Each row was made from one small tree. Brackets hold a mark, then the marks that hang from it, in the order of their numbers. Every link used is in the known rows. Write each row's tree.
Known rows:
(J127 (J766 J57)): [-1.95 -0.70  1.03  4.43 -0.16 -0.91  0.27  0.41  2.39 -0.27 -0.18 -1.62
  0.70  0.18  2.61  0.26  0.22 -2.19 -3.00 -3.76  0.91  0.49  0.76 -2.64]
(J594 (J63 J215 J766) J586): [ 3.27  5.72 -1.10  2.27  4.92 -0.91  3.55 -2.60  6.26  1.24 -2.20 -5.25
  4.68 -1.37 -3.83 -1.54 -3.85  1.79 -2.51 -1.15 -5.24 -4.99 -5.13  1.13]
(J766 (J63 J594)): [-0.02  0.21 -1.54  1.14  2.71  1.90  0.93 -3.60 -3.87  3.08  1.27 -1.78
 -2.71 -2.87  1.86  1.53 -2.25 -1.47 -2.50 -3.06 -0.74 -1.65  3.69  4.16]
(J487 J63): [-0.36 -2.20  1.53  1.57 -0.19 -2.54 -1.36 -0.93  0.92  2.60 -3.49  1.01
  0.98  2.84 -0.14 -1.14  0.75  2.73 -0.21  0.63 -0.45 -1.06  1.49 -1.14]
(J586 (J215 (J63 J487 (J766 J57 J127))) J594): [-1.43 -0.11  1.38  0.36 -0.68  0.99 -1.77  0.06  2.91  2.62  0.69 -3.05
 -0.38 -0.54  3.32  7.64 -3.00 -0.74 -2.41 -3.19  0.82 -2.86  2.87 -2.65]
(J63 J487 (J594 J57) (J766 J127)): [-4.98 -1.57 -2.58  2.17  0.73  3.03 -0.13  0.10  0.28 -3.00  2.49  0.37
  0.71 -4.40  2.60  4.57 -1.18 -0.23 -2.25 -2.65 -5.13 -1.89  3.10  2.82]
(J127 (J766 (J57 (J594 (J63 J215) J586)))): [-0.91  2.07  2.38  5.31  2.99  1.06 -0.36 -1.71  5.75 -0.54 -1.23 -3.97
  1.92  1.60 -0.43  0.48 -2.14 -2.16 -3.32 -3.19 -1.08 -0.69 -1.06 -1.32]
(J127 (J766 (J63 J487))): [-1.85 -0.64 -0.46  1.15  0.42 -1.74 -0.56 -3.39  1.16  1.48  1.42 -1.88
 -2.65 -1.65  3.90  3.02 -2.57 -2.09 -3.60 -2.65 -0.24  2.08 -0.92  1.40]
(J586 J215 J594): [-0.50  1.12  1.20 -1.22  2.68  2.48 -2.69 -0.74  1.01  0.92  1.13 -2.08
 -0.22 -0.57 -1.45  4.82 -2.74 -2.38 -1.84 -1.41  3.86 -1.55  0.40 -2.94]
(J487 (J57 J215 J594)): [ 0.91 -1.14  3.81 -1.98  4.43  2.03 -2.87 -3.06  3.56 -4.45  0.01  0.51
 -2.32  1.26 -0.76 -1.55  1.58 -3.43  0.51 -0.41  0.77 -1.96  0.01 -1.63]
(J63 (J215 J586) J594 (J766 (J57 J487) J127)): [ 1.43 -0.48 -4.20  1.83  3.29  1.95  1.14  2.20 -0.91  1.30  0.03 -4.04
  5.37 -2.34  3.46  0.89 -1.78 -3.51 -6.11 -6.39 -2.86 -3.50  4.40 -2.00]
(J63 J215 J487 (J594 J57) J766): [ 0.01 -1.50 -4.78  0.69  4.16  3.25 -3.72 -2.58  3.81 -1.37  4.51 -2.74
  2.82 -6.36  0.23  4.02 -1.97 -0.41 -3.25 -0.10 -2.78 -3.18  1.27  1.62]
(J127 (J766 (J63 J594))): [-0.96 -0.49 -1.24  2.68  1.87 -0.49  0.38 -2.87 -1.38  2.12  1.08 -4.12
 -2.04 -2.80  2.43  2.33 -3.05 -2.89 -5.36 -5.23 -0.51  0.00  1.64  1.72]
(J586 (J215 J63) (J594 (J57 J487))): [-3.18  4.27  0.16  0.21  1.84  3.69 -4.55 -0.88  3.32  0.97  0.74 -4.72
 -1.31 -0.17  0.33  6.01 -2.80 -0.27 -1.62  1.88  2.44 -4.09  0.41 -2.73]
(J487 J57 (J63 (J215 (J586 J594)) (J766 J127))): [ 1.71 -3.52  0.32  0.29  4.17 -2.37  0.68 -1.60  4.96  1.31 -5.87 -4.96
  5.13  0.58  0.80 -1.51  1.44 -0.91 -3.33 -3.74 -1.16 -2.27  0.62 -5.06]
(J63 (J215 J586) (J487 J57) J766): [ 4.51 -3.49 -3.48 -3.51  4.10 -1.15 -1.18 -4.02  7.09 -1.58 -0.15 -3.97
  4.64 -3.25  2.33  0.58 -0.65 -1.89 -3.28 -0.33 -1.82  0.38 -1.64 -1.91]
(J487 (J57 J215)): [ 0.91 -0.60  2.32 -1.80  3.77 -1.06 -0.83 -2.77  3.91 -3.14  0.71  0.24
 -1.36 -0.61  0.00 -2.07  2.55 -2.56 -0.26 -0.90  1.38 -2.49 -1.16 -3.03]
(J57 (J487 (J63 J215 J766)) J594): [ 0.74 -0.33  0.00 -0.32  3.71  0.55 -5.05 -0.22  0.58  1.30 -2.38  1.20
  1.92  3.49  0.10 -1.81 -2.22 -0.69 -0.58  1.78 -2.58 -3.66  0.30 -0.32]
(J594 J57): [-3.20  2.41 -0.66  1.88  0.24  4.27 -0.88  0.05  2.08 -3.10 -0.13 -1.28
 -0.31 -1.13 -1.00  0.23  1.16  1.05  0.81  2.14  0.40 -0.91 -1.40  0.13]
(J63 (J215 J586) J487 (J594 J57) (J766 J127)): [-0.58 -1.69 -5.12  0.01  2.08  4.00 -1.61 -0.69  2.75 -1.72  1.94 -4.81
  3.93 -4.79  2.01  5.26 -2.20 -1.12 -5.30 -2.95 -3.61 -0.66  2.09  0.50]
(J487 (J63 (J594 J586))): [ 0.41 -1.08  0.63  3.76  3.17 -1.69 -1.37 -2.67  1.36  2.81 -2.67 -0.21
  2.59  0.65 -1.08  0.67 -1.30  2.69 -2.05 -0.73 -3.75 -1.99  3.84  0.22]
(J63 J215 (J487 (J57 (J594 J586))) J766): [ 3.31 -1.57 -1.09 -1.93  6.27  0.67 -2.50 -4.24  8.07 -2.94  1.10 -1.48
  3.81 -3.24 -0.04  0.93 -1.44 -2.29 -0.56  0.43 -3.64 -1.13 -3.13 -0.17]
(J215 J63 J586): [ 3.84 -0.64 -1.28 -0.69 -3.32 -0.93  0.03 -0.96  1.89  3.06 -3.75 -7.32
  0.14  1.92  3.02  2.45 -1.65  2.76 -3.19  0.37 -1.63  1.33  3.45 -0.21]
(J487 (J57 J594) (J63 (J215 J586) (J766 J127))): [ 2.44 -4.28  1.30 -0.88  3.61  0.12 -0.52 -1.64  4.66 -0.91 -6.69 -3.60
  4.59  2.58 -0.17 -2.54  0.95 -1.46 -2.06 -3.02 -1.99 -1.58  0.02 -3.13]

Write each row's tree:
[ 1.10 -3.75 -0.88  2.52  1.65 -1.80 -0.45 -0.96 -0.85  2.95 -2.99 -0.49
  2.25 -0.34  0.35 -0.72 -1.05  2.20 -2.86 -2.33 -3.46 -4.17  4.83  0.53] : (J487 (J63 J594 J766))
[-1.84  0.57  3.93  4.09  1.05  0.83 -1.45 -0.96  3.30 -1.26 -0.31 -1.71
 -2.09  3.01  0.97  0.17 -1.15 -2.60 -3.42 -3.84  0.54 -2.07  1.17 -1.72] : (J127 (J766 (J57 J215 (J594 J63))))
[-2.14  2.38  2.27  3.12 -0.04 -0.35  4.83  0.91  1.11  0.08 -2.05 -0.58
 -0.18  1.88  0.73 -2.00 -0.30  0.18 -1.99 -4.67 -2.39 -6.17 -0.04  0.18] : (J594 (J63 (J766 (J57 J215) J127)))
[-0.76  1.14 -1.12  1.63  1.55  4.39 -1.66 -0.97  1.77 -0.47 -2.61 -5.92
  0.39  0.26  1.02  2.82 -1.16  0.35 -3.01  1.11  0.29  1.59  3.36 -1.43] : (J215 (J586 (J594 J57)))
[-0.57  0.94  0.93  3.93  3.25  1.90 -2.22 -4.05  4.51  0.92  1.34 -2.64
 -0.49 -0.84  3.10  3.19 -3.01 -3.33 -3.23 -3.00 -0.55  1.34 -0.48  0.36] : (J127 (J766 (J57 (J594 J586)) (J63 J215 J487)))
[ 1.18 -2.11  0.04  3.17  0.60 -0.46  0.00  1.58  1.94  3.99 -5.07 -3.75
  4.55  1.94  1.94  0.14  0.01  0.82 -3.68 -3.88 -0.77 -2.40  3.24 -4.44] : (J487 (J63 (J215 (J586 J594)) (J766 J57 J127)))
[ 2.25 -5.01 -1.04  0.37  4.97 -2.26  1.02 -2.50  3.68  0.85 -4.76 -4.58
  5.81 -0.83  0.54 -1.60  1.11 -1.25 -4.67 -5.22 -2.55 -3.15  2.59 -3.14] : (J487 J57 (J63 (J215 J586) J594 (J766 J127)))
[-6.34  2.80  1.03  2.65  1.36  2.08  0.06 -4.20  5.54 -2.48 -0.27 -0.47
 -1.05  1.12 -0.94  1.26 -0.18  2.87  0.35  3.57 -1.94 -2.03 -1.81  3.21] : (J594 J57 (J63 J487))
[ 0.46  3.79 -2.95  0.03  4.14  3.90 -1.80 -3.29  0.18  2.97  0.10 -5.83
 -1.04 -1.78  2.04  1.81 -2.62 -1.92 -3.25  0.32  1.38 -1.00 -0.10  0.35] : (J766 (J63 (J215 (J586 (J594 (J57 J487))))))
[ 0.80 -0.33  2.10  2.46 -0.56  0.74 -3.29 -1.53  3.48  2.24  0.30 -2.53
 -2.46  2.05  5.23  3.80 -0.14  0.62 -2.75 -0.48  0.68 -1.37  6.62 -3.05] : (J766 (J57 (J215 (J63 J487) (J586 J594))))
[-3.15  1.40  2.02  3.73  0.92  3.29  2.02 -0.22 -4.51  1.94  2.18  0.81
 -4.38 -0.95  4.64  1.99  0.05 -3.49 -2.73 -7.86  0.62 -3.81  5.53  0.54] : (J766 (J57 J215) (J63 J594) J127)
[-1.86  3.13 -0.81  4.41  4.81  0.60  0.11 -3.06  0.79  1.44  1.22 -2.11
 -0.16 -2.18  3.67  2.07 -3.88 -4.47 -5.52 -5.41 -0.45 -2.16  0.96 -0.52] : (J127 (J766 (J57 J487) (J63 (J594 (J586 J215)))))
[ 1.97  0.46 -2.35 -1.07 -0.14  0.21  1.88  3.51  0.35  0.49  0.39 -2.88
  3.59 -2.73 -0.34  0.12 -0.85 -1.70 -1.96 -4.47 -1.11 -2.49 -3.33 -1.96] : (J63 J215 (J766 J127))
[ 0.29 -2.73  1.17 -2.90  2.82 -1.65 -2.73 -4.90  5.50 -2.90  1.20  1.18
 -1.05 -0.13  2.96  1.36  1.02 -1.53 -1.12  1.16 -0.24  1.22  0.62 -1.66] : (J63 (J487 (J57 (J215 J586))))
[-3.61  2.26  2.07  4.30  2.49  2.46  0.74 -2.76 -0.83  1.29  3.61  2.46
 -3.63 -1.80  5.44  4.69 -1.41 -2.45 -2.49 -6.01 -2.40 -2.16  4.64  1.45] : (J766 (J57 J215) (J63 J487 (J594 J586)) J127)
[ 2.48 -3.21 -1.51 -3.46  4.21 -1.15 -2.81 -5.39  7.58 -1.42  0.88 -2.77
  3.31 -1.12  1.61  1.80  0.52 -2.05 -2.16  1.30  0.59  2.83 -1.20 -2.34] : (J63 (J215 J586) (J487 J57))
[-2.19  5.11 -2.20  1.98  6.06  4.50 -2.23 -2.17  2.49 -2.80  1.89 -1.09
  2.17 -3.13 -1.91  2.88 -3.13 -1.12 -2.29  0.52 -2.36 -3.39 -0.32  0.48] : (J63 (J594 (J57 J487) (J586 J215)))
[-3.32  1.43  1.87 -0.43  2.40  0.74  0.30 -1.68  2.74  0.99  0.13 -1.71
  0.15  0.35 -0.49  5.47 -4.24 -1.35 -2.93 -3.10  0.20 -3.65 -0.50 -0.56] : (J586 J215 (J594 (J63 J487 (J766 J127))))
[-1.87  1.27  1.21 -0.99  3.92  1.76  0.56 -4.25  2.87 -0.32  1.30 -0.61
 -0.65 -1.47  1.93  3.21 -1.23 -3.57 -0.07 -2.99 -1.70  1.31 -2.99  1.68] : (J766 (J63 J215 (J487 (J57 (J594 J586)))) J127)
[ 1.75 -1.25  3.91 -1.84  2.56  0.98 -3.02 -3.43  4.57 -2.45 -0.58 -1.99
 -3.06  1.73  0.38 -0.16  1.18 -1.86  0.20 -0.12 -0.08 -2.72  1.16 -1.40] : (J487 (J57 (J215 J63) J594))
[-0.70 -0.99  2.06 -1.39  2.98  0.54 -0.46 -1.61  4.84 -4.87  0.50  2.25
 -0.13 -1.01  2.23  1.67 -0.67 -2.43 -0.22 -2.47 -5.07 -1.34 -1.40 -0.31] : (J63 (J487 (J57 J215 (J594 J586))) (J766 J127))
[-4.70  2.47  2.70  2.87  1.67  2.99  0.99  1.39  0.55 -0.55 -2.44  0.26
  1.37  5.88  2.32 -0.39 -0.49 -2.95 -1.09 -2.84 -1.52 -1.73  1.81 -0.70] : (J766 (J57 J487 (J594 (J63 (J215 J586)))) J127)
